Every row comes from one small tree of marks. The marks that hang from a mark follow it in brackets, in alphabetical order. Every link used is in the known rows. Which tree was each row made from?
Known rows
venibe{fenalu{ruruf{dufar gusukiz}}}: [ 0.690 -3.848 -0.201  0.009 -0.329  1.453 -0.449 -0.780 -1.827 -1.652
  0.416 -0.326  1.684 -1.416 -1.223 -0.161  2.581  2.294  1.967 -1.258
  1.649 -1.312]
dufar{ruruf}: [-1.163 -0.396  0.624  0.887  0.010 -0.584 -0.511  0.009 -1.513 -0.166
 -0.243  0.284  0.464  0.007  1.695  0.364 -0.717  0.720  0.552 -0.620
 -0.958  0.205]
dufar{ruruf{gusukiz{gipeb venibe}}}: [-0.425 -0.955 -0.339 -1.259 -0.142 -0.042  0.358  1.944 -2.962 -1.181
 -0.126 -1.727  3.664 -0.865  1.551 -2.269  2.131  0.601  0.605 -1.432
 -1.930  0.644]
fenalu{nugupe ruruf}: [ 0.415 -0.909 -0.453  0.565 -0.060  0.266 -4.642 -1.546 -1.653 -0.304
 -0.005  1.140 -1.685 -1.068 -0.429 -0.091  0.939  1.614  1.208 -1.368
  0.577  0.798]
ruruf{gusukiz{gipeb nugupe{fenalu} venibe}}: [ 1.120 -0.718  0.034 -2.205 -0.945  0.804  1.394  0.549 -1.482 -1.400
  1.317 -0.675  3.670 -1.048 -1.507 -4.203  1.671 -1.493 -0.329 -1.507
 -0.121 -0.364]
venibe{fenalu{nugupe ruruf{gusukiz}}}: [ 0.009 -1.856 -1.473  0.171 -0.805  1.461 -3.595 -1.609 -1.959 -0.868
  0.123  0.207  0.343 -1.921 -2.408  0.448  2.092  1.568  1.778 -1.086
  1.356  0.160]
dufar{ruruf{gusukiz{nugupe}}}: [-1.023 -2.567  0.445  0.703 -0.467 -0.117  1.284  0.202 -0.639 -1.557
  0.343  0.132  2.023 -0.391  0.028 -2.118  0.426  0.824  0.832 -1.118
 -0.165  0.467]
gusukiz{nugupe}: [ 0.235 -0.674  0.178  0.565 -0.341 -0.016  0.387 -0.673  0.738 -0.876
  0.371  0.723  0.442  0.492  0.067 -1.212 -0.398  0.346 -0.462 -0.438
  1.087 -0.126]
gusukiz{gipeb}: [-0.684  1.593 -0.695 -0.652 -0.576  0.129  0.168  0.895 -1.637 -0.118
  0.219 -1.084  0.767  0.319 -0.019  0.273  1.272 -0.460 -0.592 -0.549
 -0.211  0.195]
nugupe{fenalu{ruruf{dufar gusukiz} venibe}}: [ 1.997 -5.198 -0.059 -1.488  0.435  1.212  0.059  0.610 -0.841 -0.978
  1.682  0.575  1.443 -2.117 -2.552 -2.743  2.872 -0.344  2.558 -1.588
 -0.348 -1.219]
nugupe{fenalu{ruruf{gusukiz{gipeb}} venibe}}: [-0.035 -0.856 -0.252 -2.518 -1.085  1.099 -0.730  1.138 -1.847 -0.247
  1.660 -1.060  2.253 -2.009 -3.480 -2.046  4.220 -1.127  1.392 -1.605
 -1.305 -0.003]
fenalu{venibe}: [ 0.908 -1.753 -0.873 -0.385  0.473  0.190 -0.115  1.176  1.336  0.279
  0.545  0.310  0.776  0.272 -0.265 -0.744  0.242 -0.652  0.323  0.168
 -0.787 -0.310]
venibe{fenalu}: [-0.468  0.131 -0.595  0.412 -0.747  0.595 -0.575 -0.918 -0.377 -0.206
 -0.014 -0.036  0.980  0.299 -0.164  1.667 -0.233 -0.087 -0.129  0.280
  0.940 -1.026]
gusukiz{nugupe{fenalu} ruruf{dufar} venibe}: [ 3.049 -3.806  1.737 -0.815 -0.056 -0.073  1.418 -0.525 -1.145 -1.426
  1.236  1.401  1.339  0.358  1.951 -4.269 -0.278  0.167  0.314 -1.763
  1.133 -1.479]
gipeb{gusukiz{nugupe ruruf}}: [ 0.419 -1.086  0.313 -1.499 -0.669  0.329  2.380  0.637  0.434 -0.887
  0.081  0.107  1.063  0.192 -0.727 -3.004  0.837  2.334  0.285 -0.407
  1.622  0.518]
fenalu{nugupe ruruf{dufar gusukiz} venibe}: [ 2.668 -7.186 -1.938  0.048  1.232  1.213 -2.573  0.652 -0.618 -1.415
  0.836  1.132  0.259 -1.502 -1.659 -2.637  2.187  1.538  2.929 -1.765
  0.291 -0.032]
gusukiz{gipeb ruruf venibe{fenalu{nugupe}}}: [ 0.898 -0.316 -1.259 -0.605 -1.079  0.384 -2.776 -0.328 -3.320 -0.374
 -0.060 -0.651  1.488  0.747  1.869 -0.257  1.137  0.572 -0.153 -1.223
  0.689 -0.023]
fenalu{ruruf venibe}: [ 0.629 -1.373 -0.060 -0.819  0.130  0.147 -2.058  0.128  0.180 -0.011
  0.493  0.088  0.290 -0.459 -0.223 -0.634  2.194  1.216  1.204 -0.738
 -0.521 -0.071]
gusukiz{nugupe ruruf}: [ 0.395 -1.109  1.063  0.092 -0.939 -0.579  1.189 -0.381 -0.108 -0.559
  0.504  0.270  0.023  1.041  1.117 -1.588  0.811  1.242 -0.180 -0.784
  1.109  0.237]
gusukiz{venibe}: [ 1.559 -0.453  0.093 -0.881  0.489 -0.046 -0.634  0.290  0.219 -0.286
 -0.304 -0.286  1.306 -0.092  1.335 -1.665  0.291  0.522 -0.059 -0.246
 -0.425 -0.100]
dufar{ruruf{gusukiz{gipeb nugupe{fenalu}}}}: [-1.637 -0.368  0.672 -0.605 -1.531  0.247  1.234  0.333 -3.102 -1.293
  1.329 -0.173  2.783 -1.043 -1.281 -2.031  0.996 -1.467  0.308 -1.915
 -0.627 -0.005]
ruruf{dufar gusukiz}: [ 1.146 -4.489 -0.677 -0.219  0.855  0.831  2.208  1.002 -0.259 -1.283
  0.362 -0.041  1.217 -0.798 -1.094 -1.891  0.967  0.436  1.296 -0.558
  0.341 -0.541]

Write each row's tree
[ 0.669 -2.380  0.231  0.643 -0.313  0.853 -1.918 -1.825 -1.966 -1.221
  0.129  0.393  0.564 -0.208  0.589  1.137  0.964  2.352  1.265 -1.102
  1.779 -1.847]
venibe{fenalu{ruruf{dufar}}}
[ 1.634 -3.486 -1.374 -1.293  0.060  1.443  1.108  1.209 -2.300 -2.000
  0.211 -1.185  4.356 -0.405  0.405 -1.599  2.072  0.732  0.379 -0.992
  0.759 -1.528]
ruruf{dufar gusukiz{gipeb venibe{fenalu}}}
[ 0.949 -0.106  0.652 -1.359 -1.148 -0.489  0.378  0.640 -1.551 -1.122
  0.424 -0.947  2.178  1.318  2.493 -3.028  2.086  1.164 -0.868 -1.531
  0.464  0.284]
gusukiz{gipeb nugupe ruruf venibe}
[ 1.380 -5.164 -1.513  0.716  0.095  1.676 -2.711 -1.357 -2.427 -1.734
  0.258  0.920  0.413 -1.592 -1.571 -0.317  1.484  2.049  2.338 -1.678
  1.888 -0.805]
venibe{fenalu{nugupe ruruf{dufar gusukiz}}}
[ 1.058  0.605  1.406 -2.137 -1.545 -0.255  0.247 -0.032 -2.352 -0.695
  1.235 -0.346  2.131  0.464  1.009 -3.333  1.223 -0.759 -0.791 -1.851
  0.269 -0.305]
gusukiz{gipeb nugupe{fenalu} ruruf venibe}
[ 0.779 -3.236 -0.110 -0.600 -0.449  0.808  0.506  0.220 -2.369 -2.576
  0.917 -0.404  2.099 -0.729 -0.947 -2.933  3.993  2.394  1.036 -2.477
  1.374 -0.262]
fenalu{ruruf{dufar gusukiz{gipeb nugupe}}}
[ 0.661 -2.638  0.404  0.116 -0.670 -0.289  1.330  0.571 -2.237 -1.619
  0.814 -0.104  1.150  1.698  2.037 -2.101  1.595  1.056 -0.232 -1.847
  1.490 -0.630]
gusukiz{gipeb nugupe ruruf{dufar}}
[ 1.450 -3.579 -1.215  1.439  0.179  1.065 -4.093 -2.306 -2.602 -1.406
  0.099  1.648 -0.705 -0.477  0.122  0.895  0.024  2.065  1.684 -1.633
  2.250 -1.328]
venibe{fenalu{nugupe ruruf{dufar}}}
[ 1.758 -2.728  0.057 -1.245  0.109  0.523  1.582  0.643  0.848 -1.692
  0.312 -0.110  2.870 -0.642 -0.038 -4.351  1.278  0.930  0.210 -0.658
  0.484  0.076]
ruruf{gusukiz{nugupe venibe}}
[ 2.629 -5.800 -1.402  0.848  1.456  0.592 -4.069 -0.177 -0.745 -1.022
  0.670  1.907 -0.836 -0.361 -0.066 -1.592  0.828  1.330  2.145 -1.692
  0.629 -0.512]
fenalu{nugupe ruruf{dufar} venibe}
[ 0.732  0.497  0.351 -1.789 -0.794 -0.435  0.146  1.288 -2.365 -0.136
  0.030 -1.777  1.743  0.756  2.610 -1.714  2.512  0.866 -0.420 -1.104
 -0.628  0.523]
gusukiz{gipeb ruruf venibe}
[ 1.505 -1.750 -0.811  0.029 -0.583  0.255 -2.973 -1.012 -1.591 -0.184
 -0.206  0.297  0.637  0.414  1.861 -0.325 -0.140  1.074  0.402 -0.661
  1.007 -0.250]
gusukiz{ruruf venibe{fenalu{nugupe}}}
[ 1.382 -2.518 -1.354  0.030  0.488  0.376 -4.594 -0.346 -0.285 -0.041
  0.493  1.251 -1.020 -0.695 -0.823 -0.759  1.297  1.103  1.656 -1.204
 -0.100  0.487]
fenalu{nugupe ruruf venibe}
[ 0.566  0.077  0.417 -1.706 -0.575  1.192  2.088 -0.219  0.375 -0.857
  0.698  1.238  1.438 -1.091 -3.350 -2.877 -0.953 -0.241  0.135 -0.344
  1.525 -0.469]
gipeb{gusukiz{nugupe{fenalu}}}
[ 0.199 -2.580  0.395 -0.719  0.402  0.115  0.366  1.132 -1.179 -0.987
 -0.263 -0.759  2.839 -1.080  1.591 -2.365  1.086  1.032  1.197 -0.957
 -1.623  0.462]
dufar{ruruf{gusukiz{venibe}}}
[ 2.848 -6.051 -2.099  0.160  0.980  1.594 -1.428 -0.160 -1.200 -1.894
 -0.079  0.915  2.157 -0.914  0.011 -2.013 -0.335  0.940  1.486 -0.941
  1.235 -1.225]
ruruf{dufar gusukiz{venibe{fenalu{nugupe}}}}
[ 0.897 -0.855  0.640 -0.782 -0.918  0.089 -0.653 -0.517 -1.103 -0.199
 -0.246 -0.871  1.740  0.617  2.353 -0.136  0.910  1.226  0.021 -0.261
  0.610 -0.880]
gusukiz{ruruf venibe{fenalu}}
[ 1.588 -4.458  0.275 -0.385  0.087  1.030  2.754 -0.073 -0.287 -1.736
  1.455  1.283  1.577 -0.979 -2.255 -3.399  0.173 -1.050  0.897 -1.262
  1.249 -1.304]
ruruf{dufar gusukiz{nugupe{fenalu}}}
[ 1.347 -1.913  0.555 -1.807  0.095  0.569 -1.341  0.076 -0.789 -0.905
 -0.064 -1.117  1.912 -2.037 -0.089 -2.727  3.507  2.187  1.465 -1.184
 -0.460  0.467]
fenalu{ruruf{gusukiz{venibe}}}
[-0.377  0.831  1.432 -0.920 -2.089 -0.159  1.209 -0.427 -2.514 -0.416
  1.511 -0.123  0.907  0.613 -0.203 -1.456  1.155 -1.348 -0.745 -1.642
  0.625 -0.135]
gusukiz{gipeb nugupe{fenalu} ruruf}
[ 0.725 -0.783  0.864 -1.384 -0.526  0.449 -2.543 -0.630 -0.311  0.367
  1.397  0.615  0.203 -1.140 -1.905 -0.599  1.520 -0.841  1.257 -0.986
 -0.745 -0.596]
nugupe{fenalu{ruruf venibe}}
[ 1.695 -1.268 -0.713 -1.706 -0.276  1.388  1.059 -0.398  0.812 -1.818
 -0.445  0.470  3.653 -0.167 -0.787 -2.543 -0.571  2.362 -0.240  0.055
  2.134 -1.133]
gipeb{gusukiz{nugupe venibe{fenalu}}}
[-1.770 -1.336 -0.044 -0.003 -1.048  0.119  1.111  1.099 -2.359 -1.667
  0.509 -0.719  2.941 -0.215  0.344 -1.987  1.732  0.669  0.164 -1.636
 -0.400  0.572]
dufar{ruruf{gusukiz{gipeb nugupe}}}
[ 2.938 -4.009 -1.053  0.572  0.597  1.033 -4.953 -2.011 -2.522 -1.666
 -0.170  1.608  0.595 -0.547  1.601 -0.692  0.251  2.697  1.641 -1.785
  1.750 -1.477]
gusukiz{venibe{fenalu{nugupe ruruf{dufar}}}}
[ 2.489 -4.580  0.529 -0.028 -0.354  0.130  0.606 -0.988 -0.940 -1.955
  0.324  0.633  2.352  1.537  3.128 -2.122  0.038  2.203  0.099 -1.230
  2.376 -2.013]
gusukiz{nugupe ruruf{dufar} venibe{fenalu}}
[ 1.651 -0.189  1.856 -1.327 -0.691  0.211 -2.185 -1.988 -1.054 -0.993
  0.933  1.044  1.114 -1.188  0.150 -2.956  0.871  0.780  0.370 -1.872
  0.810 -0.717]
gusukiz{nugupe{fenalu{ruruf}} venibe}
[ 1.534 -1.388 -0.228 -0.707 -0.490  0.855 -2.584 -0.709 -3.529 -1.732
 -0.007 -0.674  2.677  0.069  1.867 -0.391  2.565  2.516  0.471 -1.959
  1.232 -1.789]
gusukiz{gipeb venibe{fenalu{ruruf{dufar}}}}
[ 1.028 -3.758 -0.259 -1.052 -0.302  0.636 -0.663  0.329  1.114 -1.335
  1.087  0.236  1.897 -0.974 -2.156 -3.157  3.348  1.596  1.448 -1.205
  0.292  0.258]
fenalu{ruruf{gusukiz{nugupe}} venibe}
[ 1.290  1.027  0.615 -1.647 -0.769  0.209 -0.046 -0.159 -1.732 -1.023
  1.068  0.224  2.576  0.107  0.169 -2.935  0.223 -1.554 -1.078 -1.426
  0.211 -0.732]
gusukiz{gipeb nugupe{fenalu} venibe}
[ 2.877 -4.111  0.125 -2.374  1.027  0.701  1.814  1.715 -0.600 -1.304
 -0.468 -0.217  1.940 -0.140  1.312 -3.904  0.803  3.004  1.284 -0.751
  0.982 -0.406]
gipeb{gusukiz{ruruf{dufar} venibe}}
[ 2.098 -3.758  0.575 -0.770  0.444  0.620 -1.391 -0.382 -0.898 -0.687
  1.526  1.451  0.291 -0.973 -1.155 -1.471  1.372 -0.440  1.822 -1.553
 -0.141 -1.674]
nugupe{fenalu{ruruf{dufar} venibe}}
